Each row was made from one small tree. The marks that hang from a mark follow it in brackets, in the order of their numbers. Every link used is in the known rows. Write each row's tree.
Known rows
k330(k243(k53 k96 k887(k32))): |   5 | -20 |  21 |  43 | -48 |  -6 | -36 | -28 |   5 |  14 | -18 |  -6 | -50 | -25 | -36 |  -2 |  -3 |  11 |  47 |
k887(k32 k250): |  29 |   6 |  10 | -41 | -28 | -16 |  19 |  15 |   9 |   1 |   4 |  10 |  -5 |  19 | -13 |  40 | -21 |   4 |  31 |
k243(k53 k96): | -10 |  -9 |   7 | -20 | -31 |  33 | -33 | -28 |  12 |  30 | -11 |  -1 |  -8 |   0 | -16 |  -5 |  -4 |  36 |  64 |
k250(k887(k32 k243)): |  48 |   7 | -19 | -54 | -25 |   1 |   7 |  26 |  16 |   9 |   7 |  28 |   9 |   0 | -26 |  26 |  -8 |  -1 |  14 |
k32(k887(k243(k96 k330) k250)): |  23 |  32 | -57 | -76 | -22 | -12 |  43 |  -3 |  26 |   6 |   7 |  28 | -24 |  -1 | -20 |  -1 |   0 |  51 |  52 |
k32(k887(k243 k250)): |  32 |  39 | -36 | -97 | -31 |  -8 |  45 |  25 |  23 |   4 |  -6 |  34 |   0 | -13 | -17 |  40 | -13 |  40 |  36 |
k330(k243(k53(k172) k96 k887)): | -17 | -31 |   8 |  36 | -62 |  35 | -37 | -58 |  20 |  21 | -16 | -11 | -43 | -50 | -26 | -22 |   6 |  28 |  49 |
k887(k243 k250): |  27 |  24 | -28 | -85 | -19 |   6 |  27 |  32 |  26 |   9 |   1 |   9 |  15 |   0 |  -3 |  25 |   7 |  40 |  33 |
k887(k243(k96) k250): |  22 |  18 | -38 | -75 | -18 |  18 |  12 |  18 |  19 |  12 |  12 |   9 |   7 |  -3 |   2 |   9 |   4 |  55 |  44 |
k243(k53 k96 k330 k887): |  -7 | -17 |  -1 |  30 | -33 |   8 | -29 | -45 |  19 |  29 |  -1 |   4 | -53 |  -7 | -14 | -28 |  13 |  21 |  64 |
k887(k32): |  23 |   2 |  17 | -39 | -34 |   2 |  -8 |  14 |   3 |   9 |   0 |  14 |  11 |  20 | -24 |  33 | -25 |   2 |  40 |
k32(k887(k243(k53) k250)): |  16 |  32 | -22 | -66 | -33 |  -7 |  45 |  -7 |  31 |   5 | -21 |  26 | -17 | -27 | -23 |  32 |  -5 |  36 |  31 |
k243(k53 k330 k887(k250)): |   3 |  -6 |   2 |  20 | -29 | -18 |  10 | -33 |  33 |  21 |  -8 |   1 | -57 |  -2 |  -9 |  -7 |  22 |   8 |  46 |
k864(k96): |  25 |  -3 |   0 | -65 | -25 |  16 | -21 |  30 |   7 |  41 |   6 |  -1 |  21 |  -6 |  -5 |   8 |  -9 |  26 |  66 |
k243(k887(k32)): |  29 |  -7 |  19 |  -1 | -45 |  -7 | -15 |  12 |  -1 |   9 |   5 |  23 | -17 |   2 | -15 |  34 | -22 | -11 |  33 |
k250(k887): |  26 |  -7 | -11 | -49 | -23 |  17 | -21 |  17 |  16 |  38 |   4 |  15 |   1 |  15 | -20 |  14 |  -9 |   9 |  48 |
k32(k887): |  16 |  20 |  -3 | -70 | -41 |   6 |   1 |   9 |   8 |  23 | -10 |  30 |   1 |   5 | -29 |  35 | -30 |  26 |  59 |
k243(k330): |   7 |   6 |  -9 | -43 | -22 |   8 |  -6 |   6 |  21 |  29 |   3 |   0 |   0 |  29 | -26 |  -6 |   9 |  26 |  61 |
k172(k53): |  -8 |  -3 |  17 | -37 | -46 |  44 | -10 |  23 |   5 |  30 |   4 | -15 |  17 |  -6 | -18 |   3 | -17 |  30 |  48 |
k330(k243(k887)): |  17 |  -5 |   3 | -12 | -45 |   4 | -28 |  24 |  13 |  29 | -14 |  -7 | -18 |  -9 | -27 |   8 |   6 |  23 |  57 |
k53(k172): |  -2 |  -6 |   5 | -47 | -48 |  41 | -10 | -13 |  18 |  16 |   4 |   9 |  17 |  -5 | -15 |  13 | -16 |  21 |  43 |
k243(k53 k96 k330 k887(k32)): |   4 | -20 |  11 |  50 | -38 |  -8 | -20 | -48 |  10 |  12 |   1 |  10 | -58 |  -5 | -22 | -14 |  -2 |  -2 |  47 |
k887(k243(k330) k250): |  24 |  28 | -41 | -69 | -13 |  -7 |  37 |  18 |  37 |   9 |   5 |   5 |  -1 |  13 | -14 |   0 |  25 |  39 |  38 |

Which tree is each row?
|  19 |  -9 | -11 | -14 | -35 |   5 | -12 |   3 |   7 |  23 |  14 |  13 | -31 |  -4 |  13 |  10 |  -9 |  28 |  55 | | k243(k96 k887(k250))
|  30 |   0 |  -5 | -23 | -25 |   0 |   5 |  -8 |  22 |   9 |  -9 |  21 |  -7 | -17 | -33 |  21 |  -2 |  -8 |   9 | | k250(k887(k32 k243(k53)))
|  33 |  14 | -25 | -57 | -23 |  -3 |  24 |  14 |  10 |  -6 |  14 |  17 |   2 |  -1 |  -5 |  23 | -11 |  29 |  27 | | k887(k32 k243(k96) k250)
|  33 |  11 | -45 | -57 | -12 |   7 |   7 |  18 |  35 |  27 |   7 |  17 |  -3 |  10 | -30 | -12 |  20 |  20 |  37 | | k250(k887(k243(k330)))
|  -6 | -17 |   6 |  25 | -46 |  16 | -44 | -23 |  14 |  31 | -23 | -14 | -44 | -24 | -29 | -17 |  10 |  34 |  65 | | k330(k243(k53 k96 k887))
|  43 |   7 | -34 | -39 | -17 | -11 |  16 |  11 |  25 |   9 |   9 |  24 |  -7 |  11 | -38 |   3 |   8 |  -7 |  21 | | k250(k887(k32 k243(k330)))
|  23 |  11 | -31 | -40 | -22 |  -1 |   7 |   0 |  13 |   0 |  15 |  17 |  -2 |  11 | -28 |  -7 |   4 |  26 |  40 | | k887(k32 k243(k96 k330))
|  -4 |   9 | -28 | -29 | -19 |  19 |  -5 | -28 |  30 |  19 |  -6 |   0 | -12 |  -5 | -24 | -31 |  26 |  46 |  54 | | k887(k243(k53 k96 k330))
|  28 |  -7 |  14 |   5 | -50 | -16 | -20 |  17 |   5 |  10 | -11 |   1 | -24 |  -7 | -36 |  21 | -10 |   0 |  40 | | k330(k243(k887(k32)))
|  31 |   1 | -41 | -65 | -18 |  30 | -19 |  20 |  16 |  30 |  12 |  19 |   7 |  -6 | -12 |  -3 |  -1 |  35 |  44 | | k250(k887(k243(k96)))
|   5 |  11 | -22 | -46 | -20 |  15 |  11 | -15 |  28 |  12 |  -5 |   2 | -10 | -18 |  -3 |   3 |  10 |  50 |  38 | | k887(k243(k53 k96) k250)
|  11 |   6 |   1 | -23 | -44 |   8 |  43 | -40 |  29 | -20 |  -4 |  17 |  -8 | -36 | -15 |  25 |  -4 |   7 |  -4 | | k887(k32 k243(k53(k172)) k250)
|  11 |  29 | -14 | -63 | -37 |   9 |  17 |  -8 |  23 |  12 | -24 |  28 |  -3 | -28 | -34 |  27 |  -9 |  37 |  38 | | k32(k887(k243(k53)))
|  10 |  -4 | -40 | -21 | -12 |  17 | -10 | -30 |  34 |  30 |   1 |  10 | -27 |  -8 | -26 | -36 |  25 |  29 |  44 | | k250(k887(k243(k53 k96 k330)))
|   7 | -20 |  31 |  35 | -58 |  -2 |  18 | -55 |  18 |  -8 |   0 |  16 | -46 | -34 |  -3 |  26 | -16 | -20 |   9 | | k243(k53(k172) k887(k32 k250))
|  16 |  -9 |  25 |  33 | -46 | -31 |   7 | -17 |  19 |   2 | -24 |  -9 | -57 | -19 | -30 |  19 |   3 |  -1 |  30 | | k330(k243(k53 k887(k32 k250)))
|   0 |  -9 |   8 |  24 | -34 |  -1 | -15 | -31 |  26 |  28 | -11 |   6 | -45 |  -5 | -21 | -13 |  18 |   7 |  53 | | k243(k53 k330 k887)
|  34 |  24 | -27 | -51 | -18 | -26 |  47 |  11 |  28 |  -8 |   8 |  14 |  -7 |  16 | -23 |  14 |  10 |  13 |  21 | | k887(k32 k243(k330) k250)
| -14 |  -7 |  -5 |  -6 | -24 |  19 | -23 | -41 |  22 |  30 |  -6 |  -6 | -25 |  12 | -26 | -31 |  13 |  34 |  67 | | k243(k53 k96 k330)
|  28 |  15 | -38 | -42 | -16 | -17 |  33 |   1 |  21 |  -6 |  18 |  12 | -15 |  12 | -15 |  -2 |   5 |  28 |  31 | | k887(k32 k243(k96 k330) k250)
|   2 |  12 | -35 | -31 | -12 |   3 |  22 | -28 |  38 |  13 |  -1 |  -1 | -26 |  -4 | -13 | -23 |  27 |  48 |  46 | | k887(k243(k53 k96 k330) k250)
|  39 |  22 | -15 | -66 | -25 | -12 |  36 |  29 |  17 |  -8 |   5 |  18 |   9 |   2 | -12 |  39 |  -7 |  16 |  15 | | k887(k32 k243 k250)
|  35 |  -5 |  12 |  -5 | -41 | -25 |  11 |   9 |   5 |   2 |   7 |  22 | -31 |   3 |  -3 |  40 | -19 | -10 |  28 | | k243(k887(k32 k250))
|  19 | -14 |  -3 |  20 | -37 | -11 | -19 | -16 |   2 |  12 |  17 |  18 | -43 |  13 | -15 |  -8 |  -7 |   2 |  52 | | k243(k96 k330 k887(k32))
|  16 |  -5 | -28 | -34 | -18 |  30 | -19 | -15 |  23 |  29 |  -3 |  13 | -10 | -21 | -18 | -11 |   7 |  33 |  38 | | k250(k887(k243(k53 k96)))
|   1 |  23 | -37 | -42 | -28 |   6 |  14 | -36 |  26 |  14 | -12 |  25 | -27 | -18 | -38 | -14 |   5 |  47 |  55 | | k32(k887(k243(k53 k96 k330)))
|  26 |  30 | -46 | -89 | -29 |   2 |  31 |  11 |  16 |   7 |   3 |  32 |  -8 | -15 |  -9 |  25 | -18 |  53 |  46 | | k32(k887(k243(k96) k250))
|  28 |  10 | -19 | -54 | -28 |  13 |  -6 |  17 |   4 |   1 |  10 |  20 |  15 |  -1 | -17 |  17 | -15 |  29 |  35 | | k887(k32 k243(k96))
|  -2 |   9 | -11 | -41 | -39 |  27 |  33 | -34 |  39 |   0 |  -6 |   6 |  -1 | -37 |  -6 |  11 |  11 |  30 |  12 | | k887(k243(k53(k172)) k250)
|  22 |  15 |   1 | -35 | -26 | -12 |  35 |  -7 |  25 |  -8 | -12 |  11 |  -9 | -13 | -17 |  30 |   0 |  12 |  12 | | k887(k32 k243(k53) k250)
|  -6 | -16 |  12 |  27 | -59 |   9 |   3 | -44 |  33 |  11 | -21 | -13 | -48 | -45 | -18 |   1 |  14 |  16 |  31 | | k330(k243(k53(k172) k887(k250)))
|  -6 |   0 | -21 | -36 | -38 |  37 |  19 | -47 |  33 |   2 |   2 |   6 |  -8 | -40 |   0 |  -5 |   5 |  44 |  25 | | k887(k243(k53(k172) k96) k250)
